Each row was made from one path, in order. Every step used is in the known rows, and no mark comes twice. Write each row's path.
In the rows, zero is written as 128.
Known rows
beron mirupot nabipul: [ 75 136 134 167 139 152 130 141 149 215 138 119 141 136  79 128 110 127
 148 142 114 133 137 139]
pubole zoforu mirupot meku bofit: [113 141 102 160 151 157 128 157 150  60 110 113 124 150  65 146 125 128
 118 129 130 150 118 146]
zoforu mirupot beron: [101 119 166 163 149  87 117 121 147 107 134 126 128 129  99 136 153 148
 140 130 140 105 145 131]
medi beron lisaze: [142 154 204 134 137 131 135 102 153   4 130  57 121 127 172 142 117 137
 121 147 172 102 106 119]
pubole zoforu mirupot meku bofit beron lisaze: [130 138  99 178 154 154 121 159 153  42 123 108 123 153  95 149 114 134
 115 118 144 130 103 143]
pubole zoforu: [ 83 157 115 117 140 174 134 151 148  85 106 127 120 117  80 162 103 108
 116 156 134 122 105 144]
lisaze beron mirupot nabipul: [118 128 120 133 140 122 118 172 130 177 131 129 133 114 108 129  97 137
 139 138 119 116 142 119]
tebane meku bofit: [ 85 156 147  77 138 109 140 100  93 105  94  70 108 147 112  87 135 152
 131 140 130 155 109 148]
meku mirupot nabipul: [ 77 143 138 147 150 140 127 139 151 127 147 128 145 121 115 127 122 131
 147 125 111 158 133 137]
medi beron bofit meku mirupot: [190 165 203 120 140 106 161 135 131  31 127  91 127 138 187 132 118 158
 113 164 166 131 125 127]
beron mirupot meku: [143 126 148 145 130 126 143 144 146 138 133  98 118 155  86 130 135 115
 137 134 106 127 129 137]
bofit beron medi: [153 162 109 113 135 124 115 160 111  94 121 122 115 122 184 131 130 118
 118 138 124 100  70 117]
tebane meku bofit beron lisaze: [107 153 139  96 142 103 132 108  94  84 109  64 108 149 153  93 124 161
 127 125 146 133  89 144]
pubole zoforu mirupot: [ 93 144 119 168 147 158 119 157 165  98 113 138 132 127  57 165 127 108
 126 136 132 131 115 145]
medi beron bofit meku: [182 168 195 117 136 105 161 131 121  37 118  77 120 136 182 125 115 161
 108 172 174 121 120 126]
bofit meku mirupot beron: [126 133 155 138 138 112 137 138 137  70 138  96 116 123 176 138 148 163
 117 143 130 107 109 136]
bofit beron: [101 148 121 119 137 110 118 170 114  99 134 106 115 114 175 139 116 134
 132 135 159  93  96 130]
viga mirupot nabipul: [ 61 140 166 190 147 114 126 128 124 141 117  90 128 132  87 130 128 135
 163 141 141 162 138 153]
zoforu mirupot meku bofit beron medi: [158 136 119 170 148 106 115 148 127  68 122  95 116 170 110 104 165 140
 130 110 117 152 117 130]
beron medi: [152 172 138  97 130 148 126 118 129  97  93 124 111 133 119 112 149  92
 118 153  80 129  79 115]
tebane meku: [ 96 151 147 104 125  86 144 106 101 135 107  68 114 120  98 103 149 128
 129 134 129 128  88 148]
tebane meku mirupot beron lisaze: [124 132 174 111 139  78 145  87 125  92 135  95 125 123 137 119 143 144
 129 116 125 118 100 143]
meku mirupot beron: [110 127 183 102 150 111 135 120 154  66 145 148 131 118 149 150 127 140
 138 136 118 119 147 128]
beron bofit meku: [179 169 166 118 137 102 158 146 119  96 109 108 104 155 143  95 112 146
 116 167 139 114 114 140]

Which path is each row?
[ 99 149 137  94 141 105 135 120  93 127 111  83 114 148 136 102 127 158
 133 131 136 145 104 146] -> tebane meku bofit beron mirupot
[119 136 135 141 138 120 119 174 134 144 145 128 125 126 161 154 112 126
 141 133 144  95 110 131] -> bofit beron mirupot
[133 145 202 130 134 133 142 126 151  88 132  94 134 126 139 162 123 131
 132 159 152 125 136 124] -> medi beron mirupot
[131 146 117  90 140 127 144 133 102  29 109  54  96 170 125  85 128 155
 120 136 127 155 126 136] -> mirupot meku bofit
[177 165 184 133 143 111 161 135 125  55 132  84 134 136 183 124 111 170
 112 161 169 137 123 128] -> medi beron bofit meku mirupot nabipul
[179 151 153  83 142  90 136 169 113 100 109 142 113 126 136 109  90 135
 127 154 131 109 140 116] -> lisaze beron bofit
[128 133 168 157 147  97 133 140 108  42 110  72 104 166 127 126 137 147
 152 132 142 166 137 149] -> viga mirupot meku bofit beron
[157 141 183 123 137 132 148 126 135  49 130  70 127 149 149 143 121 151
 123 150 152 144 140 125] -> medi beron mirupot meku bofit
[ 94 155 132  84 140 101 135 118  84 103 106  72 109 143 145  95 128 162
 128 132 145 143  97 145] -> tebane meku bofit beron
[145 127 172 169 151  75 132 127 140 107 132 129 124 145 118 121 146 163
 129 137 145 103 143 134] -> zoforu mirupot beron bofit meku
[130 139 125 166 152 135 137 150 152  86 120 139 128 132  92 158 115 146
 109 145 146 111 119 144] -> pubole zoforu mirupot beron bofit meku
[155 142 169  93 144  84 162 118 109  78 124 115 109 134 172 110 101 184
 107 169 156  79 134 130] -> mirupot beron bofit meku
[132 129 157 157 147  96 116 113 146 106 124 136 127 134 106 129 164 136
 130 130 116 110 126 122] -> zoforu mirupot beron medi
[162 139 183 135 131 122 151 131 141  65 136  70 130 135 141 150 130 140
 124 148 151 129 130 125] -> medi beron mirupot meku
[175 164 157 137 146 109 158 150 126 109 125 121 120 154 147  97 109 155
 121 154 130 134 122 141] -> beron bofit meku mirupot nabipul
[147 136 197  95 154 101 148 122 149  68 143 166 132 133 155 138 112 146
 136 143 119 122 155 129] -> meku mirupot beron bofit
[139 130 164 151 140 116 134 127 147  52 142  89 113 128 183 136 143 162
 116 137 133  96 101 135] -> bofit meku mirupot beron lisaze
[ 83 157 132  78 154 148 116 148 107  59 109 107 106 155 174 113  98 163
 136 148 150 140 132 130] -> meku bofit beron
[163 151  95  93 141 124 137 146  91  26 113  63  98 170 163  88 128 156
 111 129 124 146 102 127] -> mirupot meku bofit beron medi
[142 143 102  98 142 118 139 151  92  27 120  55  98 166 159  92 120 165
 118 129 141 142 116 134] -> mirupot meku bofit beron
[ 99 155 144  96 156 154 111 133 121  33 115  94 103 165 185 111  92 162
 134 139 153 125 121 128] -> meku bofit beron lisaze
[163 123 131 106 140 114 126 172 124 109 121 115 116 141 121 122 106 139
 132 135 113 125 148 118] -> lisaze beron mirupot meku bofit
[114 127 177 109 144 109 135  85 140  43 134  94 109 124 163 128 104 161
 119 143 153  60 120 123] -> mirupot beron lisaze
[139 139 175  94 140  67 157  99 113 110 129 114 126 126 132 113 137 150
 128 128 123 131 113 144] -> tebane meku mirupot beron bofit
[151 143 110 110 143 122 135 140 102   8 124  48  96 172 165  89 115 163
 117 122 143 132 107 132] -> mirupot meku bofit beron lisaze
[188 163 178 122 143 103 157 150 133  86 121 129 114 157 152 106 117 143
 121 158 126 128 123 139] -> beron bofit meku mirupot
[128 133 201 144 146  95 132 103 125  79 106 121 115 133 127 146 143 133
 146 153 124 128 134 134] -> viga mirupot beron medi
[144 130 116 146 135 109 128 178 124 122 149 103 120 135 161 143 119 134
 133 124 142  99 105 132] -> bofit beron mirupot meku
